Every row comes from one small tree of marks. Brackets hold a mark, then the marks that hang from it, in the order of their numbers. Every link used is in the known rows. Which tree was each row made from?
Known rows:
[K906 [K663 K544]]: [-1.03  1.27 -1.58 -2.18 -0.10  1.18 -0.39 -0.03 -0.09  2.21 -3.24 -1.92
 -2.79  3.58  2.82 -1.38  1.86 -1.11 -0.80 -0.70 -0.27]
[K473 [K76 K145]]: [-1.88  0.73 -1.71 -1.52  1.37  1.95 -0.50 -0.99 -3.64 -4.98 -1.28 -0.62
  0.84  1.86  0.03 -0.36  1.96 -0.69  1.57  1.90  2.99]
[K473 [K76 [K145 K544]]]: [-1.59  0.53 -2.23 -1.33  0.45  2.83  0.91  0.23 -5.13 -3.85 -0.44 -0.47
  1.46  2.89 -0.02  0.69  2.36 -0.22  2.55  2.76  3.46]
[K663 K473 [K544 K145] K906]: [-3.12 -0.24 -2.16 -4.48  0.50  0.48  0.94  2.25  0.04  2.88 -2.86 -3.63
 -2.70  3.19 -1.59  0.63  5.90  0.91  1.17  0.58  2.62]
[K145 K76 [K544 [K663 K906]]]: [-1.51  1.81 -4.11 -1.15  0.05  0.90  0.47  1.64 -2.49  2.03 -3.26 -2.66
 -0.74  6.36  2.47  0.34  1.76 -0.53 -0.52  1.82  1.75]
[K145 K76 K544]: [-1.27  0.80 -2.15 -1.87 -1.13  2.22  1.82  1.48 -4.39  1.15 -0.81 -0.83
  2.20  3.28  1.99  1.34  0.24  0.46  1.38  1.10 -0.05]
[K544 K145 [K663 K906]]: [-2.02  1.89 -2.56 -2.65  1.39 -2.34 -1.10 -0.69 -0.80 -0.31 -2.43 -3.00
 -3.67  3.11  0.83 -0.60  3.32 -1.10 -1.13  1.21  3.16]
[K76 [K473 K663]]: [-0.32 -0.11 -2.03  0.28  0.00  2.09  0.34 -0.85 -0.69 -0.53  0.59  1.33
 -0.92 -0.53 -0.49  2.38 -1.25  0.00 -0.96  1.56  1.59]
[K544 [K145 K76]]: [-1.79  1.42 -0.78 -4.02 -0.06  0.52  0.00 -0.09 -3.66 -1.00 -1.57 -0.65
  0.74  0.74  1.73  0.54  1.29 -0.03  0.07 -0.13 -0.07]
[K544 K663]: [-1.97  1.57 -1.35 -0.55  0.37 -1.63 -1.21 -0.73 -1.46 -1.02 -0.71 -2.17
 -2.57  3.07  1.92 -0.43  1.15 -0.51 -1.14  0.47  2.06]
[K689 [K544 K145 K663]]: [-1.96  2.44 -1.36  0.83  0.69 -2.25 -1.19 -2.11 -2.59 -1.72  0.68 -0.79
 -3.99  1.77  1.23 -1.00  2.55 -1.17 -1.94  0.58  3.87]
[K544 [K145 [K76 K473]] K663]: [-1.52  2.42 -1.34 -2.34  0.29 -0.47 -0.25  0.58 -2.31 -1.46 -2.15 -0.92
 -1.92  0.47  3.51  1.24  1.89 -0.54 -3.82  0.55  2.39]
[K544 [K145 [K76 [K473 K663]]]]: [-0.82  1.17 -1.59 -2.43 -0.26  1.98  0.24 -0.38 -2.57 -0.73 -1.35  1.43
 -0.19 -0.70  0.69  2.16 -0.05 -0.09 -1.22  1.07  0.39]
[K145 [K76 K473] [K544 K663]]: [-1.11  1.49 -2.69 -0.02 -0.99  1.73  1.82  2.06 -3.07  0.65 -1.15 -0.86
 -0.33  2.88  3.90  2.25  1.21 -0.04 -2.72  1.66  2.60]
[K145 [K76 K473]]: [-0.90  0.74 -1.75 -1.18 -0.11  2.15  1.38  0.54 -1.60 -0.31 -1.22 -0.04
  1.44 -0.36  2.80  1.42  0.24  0.20 -2.34 -0.02  0.57]
[K544 [K145 K76] [K663 K906]]: [-1.99  2.46 -3.22 -3.11  1.26 -1.15 -1.24  0.04 -1.55  0.09 -4.22 -2.61
 -2.47  3.95  2.27 -0.63  2.92 -1.18 -1.81  0.74  1.62]
[K473 K663]: [-0.95  0.64 -1.75 -0.59 -0.25  1.11 -1.29 -1.73 -1.67 -0.37  0.18  0.60
 -0.94  2.25 -1.67  1.09 -1.63 -0.37  1.67  1.33 -0.04]
[K906 [K663 K473 [K544 [K145 K76]]]]: [-2.53  2.17 -0.83 -5.56 -0.41  1.29  0.13  1.91 -0.95  2.56 -4.22 -2.53
 -3.12  2.68  3.20  0.07  3.70 -0.24 -0.10 -1.59 -0.73]
[K473 K76]: [-2.42  0.17 -0.87 -1.57  1.27  0.96 -0.12 -0.96 -3.16 -4.50 -0.23 -0.85
 -0.13  2.42  0.17 -0.76  1.63 -0.73  2.03  1.07  2.87]

Which tree is each row?
[-2.60  1.89 -1.86 -3.67  0.34  2.12  0.95  0.88 -2.93 -1.20 -1.90 -1.97
 -2.17  1.97  2.30  0.95  3.02 -0.37  3.02  0.61  1.93]
[K906 [K663 [K473 [K76 [K145 K544]]]]]
[-1.07  1.02 -2.44 -0.86  1.23  3.03 -1.93 -1.71 -3.16 -4.91 -1.61  1.18
 -0.20  3.12 -2.28  0.60  0.03 -0.89  2.35  3.02  2.13]
[K473 [K76 K145] K663]
[-3.52  1.68 -2.06 -3.79  1.16 -2.54 -0.61  0.56 -0.27  0.36 -2.00 -3.98
 -4.67  2.35  0.30  0.65  4.55  0.01  0.12  0.69  3.42]
[K544 K145 [K663 K473 K906]]
[-2.83 -0.62 -2.67 -2.56  0.60  1.04  0.97  2.30  1.23  3.41 -2.69 -4.00
 -2.16  4.34 -1.34  0.20  4.80  0.93  1.06  0.48  2.46]
[K663 K473 K544 K906]
[-3.71 -0.47 -0.45 -2.58  0.49  1.89  0.53  2.09 -2.02 -1.62 -1.37 -2.37
 -1.88  4.08 -0.98  0.28  4.49  0.91  2.21  0.60  3.48]
[K663 [K473 K76] K544]
[-1.46  0.74 -1.07 -3.62 -0.58  1.70  0.10  1.19 -2.81  0.95 -3.28 -1.23
  0.07  3.37  0.71 -0.32  2.85 -0.03 -0.81  0.34  0.35]
[K663 [K544 [K145 K76]]]
[-1.85  1.61 -2.46 -0.70  0.64  1.45 -0.22  0.33 -4.93 -4.35 -1.17 -1.19
 -0.68  4.46  0.87  0.21  2.53 -0.90  1.15  3.14  4.39]
[K473 [K76 [K145 [K544 K663]]]]
[-1.62  1.99 -3.50  2.67  1.61 -1.51 -1.13 -1.83 -0.24  0.10 -0.89 -2.02
 -3.99  4.21  1.01 -2.04  2.59 -1.31 -2.09  0.90  4.08]
[K689 [K544 [K663 K906]]]
[-0.16  0.52 -2.99 -0.34 -1.39  4.23  1.85  1.35 -3.34  1.14 -0.49  1.49
  1.15  2.17  1.00  3.35 -0.92  0.41 -0.43  2.25  0.65]
[K145 [K76 [K473 K663]] K544]
[-1.18  2.19 -1.53 -4.21 -0.23  1.52 -0.50  0.65 -1.60  2.15 -4.84 -1.49
 -2.27  3.22  3.43 -0.99  2.46 -1.34 -1.32 -0.92 -0.98]
[K906 [K663 [K544 [K145 K76]]]]
[-1.70  0.12 -1.30 -2.07  0.64  2.73 -1.54 -0.51 -3.47 -3.53 -2.33  0.80
 -2.31  5.03 -2.86  0.19  2.20 -1.05  1.83  2.50  2.73]
[K473 K76 [K663 [K544 K145]]]
[-2.42  1.22 -1.05 -3.30 -0.35  0.84  0.20  1.38  0.53  2.98 -2.90 -3.00
 -3.70  2.80  2.23 -0.13  3.12  0.04  0.52 -1.22  0.18]
[K906 [K663 K473 K544]]
[-0.90  0.52 -2.81 -0.76  0.80  4.18 -1.95 -0.26 -2.97 -3.29 -3.04  0.79
 -0.83  5.48 -2.74  0.10  1.62 -0.97  1.49  3.13  2.37]
[K473 [K76 K145] [K663 K544]]
[-3.24  0.55 -1.04 -2.89  0.92  1.40  0.35  0.55 -2.75 -3.85 -0.56 -1.61
 -0.35  0.85 -0.57  1.04  3.01  0.80  3.08  0.97  3.15]
[K663 [K473 [K76 K145]]]
[-0.77  0.17 -3.41 -2.06  0.38  1.73 -1.02 -0.23 -0.30  1.94 -3.46 -0.70
 -2.51  5.00 -3.25  0.14  2.12 -0.86  0.51  2.24  1.09]
[K473 [K663 [K544 K145] K906]]
[-0.65  0.50 -2.34 -0.91 -1.20  3.28  3.16  1.94 -3.57  1.06 -0.31 -0.05
  2.07  0.91  2.78  2.64  0.42  0.63 -1.17  1.44  1.16]
[K145 [K76 K473] K544]
[-3.04  2.27 -3.53  1.67  2.39 -0.09 -1.05 -0.63 -1.01 -2.53 -1.63 -2.44
 -4.25  3.90  0.01 -1.17  4.84 -0.86 -0.32  1.67  5.88]
[K689 [K544 [K663 [K473 [K76 K145]] K906]]]
[-1.93  2.27 -2.98  0.92  1.61 -2.23 -1.14 -1.81 -1.34 -0.64 -0.88 -1.63
 -4.53  3.03  0.59 -1.50  3.57 -1.44 -2.11  0.98  4.34]
[K689 [K544 K145 [K663 K906]]]
[-1.92  3.22 -1.64  0.38  0.35 -1.12 -1.10 -1.36 -3.34 -1.46 -1.05 -0.50
 -3.02  2.72  2.40 -1.04  2.29 -1.15 -2.61  0.17  2.61]
[K689 [K544 [K145 K76] K663]]
[-4.06  1.16 -2.49 -1.70  2.26 -1.09 -0.74  0.67 -0.23 -2.31 -2.30 -3.82
 -4.30  4.59  0.47 -0.29  4.44 -0.51  0.98  1.13  4.82]
[K544 [K663 [K473 K76] K906]]
